Each row was made from one path, in order. Every step used is in the known rows, and no mark comes twice. Write each row's path.
(in the rows, 128 means zero)
Known rows
D-U-R-T: [155 106 183 157  87 146 126 172 150  75 105 192 121 144 101 147 147 122
 175 171 122]
T-E-U-R: [ 74 125 166  76  89 107  89 104 153 128 172  74 141 145 115 126 103 132
 141 110 154]
F-L-A-D-U-R: [123 139  68 127 120 147 179 136 122 151 137 122  97  85 141 180 138 201
 107 152  83]
D-A-Y: [151 115 145 166 106 107 163 111 179  86 211 171 153 152 134  82 128 157
 162 154 153]
L-A-D-U-E-T-R: [107 137  90 103 150 142 153  92 160 177 127  95 172  62 164 151 164 127
 107 126 125]
T-E-U-D: [ 94 124 149  75 124 100  77 105 163 138 140  63 115 155 132 120 101 117
 113  81 153]
F-L-A-D-U-E-T: [132 144  65 125 166 139 187 132 127 149 130  90 112  84 150 202 148 172
  91 159  74]
L-A-Y: [111 125  74 150 158 125 154  93 172 150 173 167 167 122 144 105 138 163
 144 108 147]
L-A-D: [106 140  60 107 150 147 155  74 140 196 139 116 165  67 161 109 127 142
  94  98 133]
R-T-E-U-L: [110  76 186 104  96 113  83 154 126 141  84 125 132 148  89  92 104 139
 124 126  93]
R-T-E: [110  82 199 117 114 131 112 152 147 102  82 159 127 145  86  92 103 138
 134 103 117]
R-T: [140  83 165 165 125 159 123 163 119 101  71 188 139 152  93 101 121 128
 122 120 119]
Y-A-D-U-E-T: [173 166 126 132 157 125 130 122  60 144 130  99 108 119 138 178 136  87
 134 143 129]
E-U: [144 107 103 132 106 126  70 100 119 151 128  77 186 157 150 144 142 102
 106 147 132]
F-L: [160 114  78 158 139 148 157 151 119  98 123 119 101 139 141 174 135 173
 108 140 105]
M-A: [158 185 100 153 137 135 109 123 163  65 141 150 135 108 170  84 129 129
 180 137 139]
U-E: [131 132  96 145 196  97 189 116 112  92 161  71 143 171 127 157 153  86
 152 100 175]
Y-A-D-U-R-T-E: [148 153 167 117  94 125 114 135  62 145 124 138  83 122 108 145 113 124
 152 131 125]
M-A-D-U-L: [146 194  95 122 106 108 112 100 132 108 115 164 129  73 164  89 132 121
 160 163  93]
Y-A-D-U-R: [167 162 128 133 108 134 122 126  56 144 139 133  94 122 130 156 126 113
 148 134 139]
U-L: [159 105  62 137 163 119 129 147 108 143 132 125 127 131 152  90 120 129
 127 125 133]

Write each row's path
[ 95 111 152 147  74 151  89 146  94 132 136 134 157 162  97 136 125 125
 127 148 130] => E-U-R-T
[ 61 122 196 139  99 162 147 174 121  82 146 197 105 144  63 104  93 155
 163 101 159] => U-R-T-E
[118 150  82 104 173 135 163  85 155 180 133  99 168  64 161 149 148 117
 103 131 113] => L-A-D-U-E-T
[141 106 201 135  81 132 121 166 163  76 111 177 115 142  98 143 138 128
 179 164 122] => D-U-R-T-E
[103 134 130 110 125 123 149  81 110 129  93 125 164  99 131 173 163  79
 101 138 122] => A-D-U-E-T-R
[ 89  88 171  85  92 113  94 133 119 177  87 122 138 118  94  89 103 149
 110 123  82] => R-T-E-U-L-A-D
[155 112  35 122 176 123 139 143 134 184 150 101 132  99 172  81 125 158
 128 123 127] => U-L-A
[112  89 211 111  95 122  93 160 149 124 100 126 113 153  91  89 101 142
 121 114 114] => R-T-E-U-D-A
[129 126  99 137 136 136  75 122 117 148 120  91 129 172 145 138 125 100
  86 101 155] => E-U-D
[118 150 115 152 247 133 186 131 127  80 155  80 162 147 130 180 145  66
 125 117 166] => U-E-T
[ 95  91 215 119  89 110 101 150 145 118 109 157 116 166  78  85 101 149
 128 113 111] => R-T-E-U-D-A-Y
[191 102  92 133 130  93 120 136 169 143 121 144 135 123 160 123 161 134
 163 178  98] => D-U-L-A-Y
[104 196 158 112  77 119 114 111 142  86 117 185 115  76 127  88 118 133
 173 152  98] => M-A-D-U-R-T-E
[187 152 119 129 119 127 111 114  63 153 121 117 104 122 141 154 133 103
 138 136 130] => Y-A-D-U
[147 126 115 135 119 131  85 131 137 146 151  77 127 164 154 121 126 115
  97 122 152] => E-U-D-A
[163 151 149 138 100 139 120 142  49 145 120 151  90 124 111 146 124 120
 147 140 127] => Y-A-D-U-R-T
[102 131 125 151 210 144 170 141 131  76 145  71 168 145 136 181 168  81
 130 110 183] => U-E-T-R
[106 129 107 108 104 137 173 147 129 152 124 126  86  85 121 168 126 211
 110 147  68] => F-L-A-D-U-R-T-E
[154 143 120 153 171 152 151 158 168  96 158 136  70 152 150  86 108 131
 111  72 191] => U-D-A
[135 123  95 103 110 108 130  84 100 163  89 154 143  93 136 128 135 100
  99 150  93] => A-D-U-L
[115 145 122 112 148 114 157  76 107 133 100 131 160 100 126 172 146  69
  98 145 109] => A-D-U-E-T
[128 128 119 145 114 117  93 123 134 139 161 108 130 175 141 118 125 121
 104 122 150] => E-U-D-A-Y
[128 143 126 169 163 133 161 145 165  87 173 181  73 169 130  83 108 140
 124  76 189] => U-D-A-Y
[100  88 198 112 107 128  86 154 135 125  78 136 113 160  85  99 103 134
 114  98 115] => R-T-E-U-D
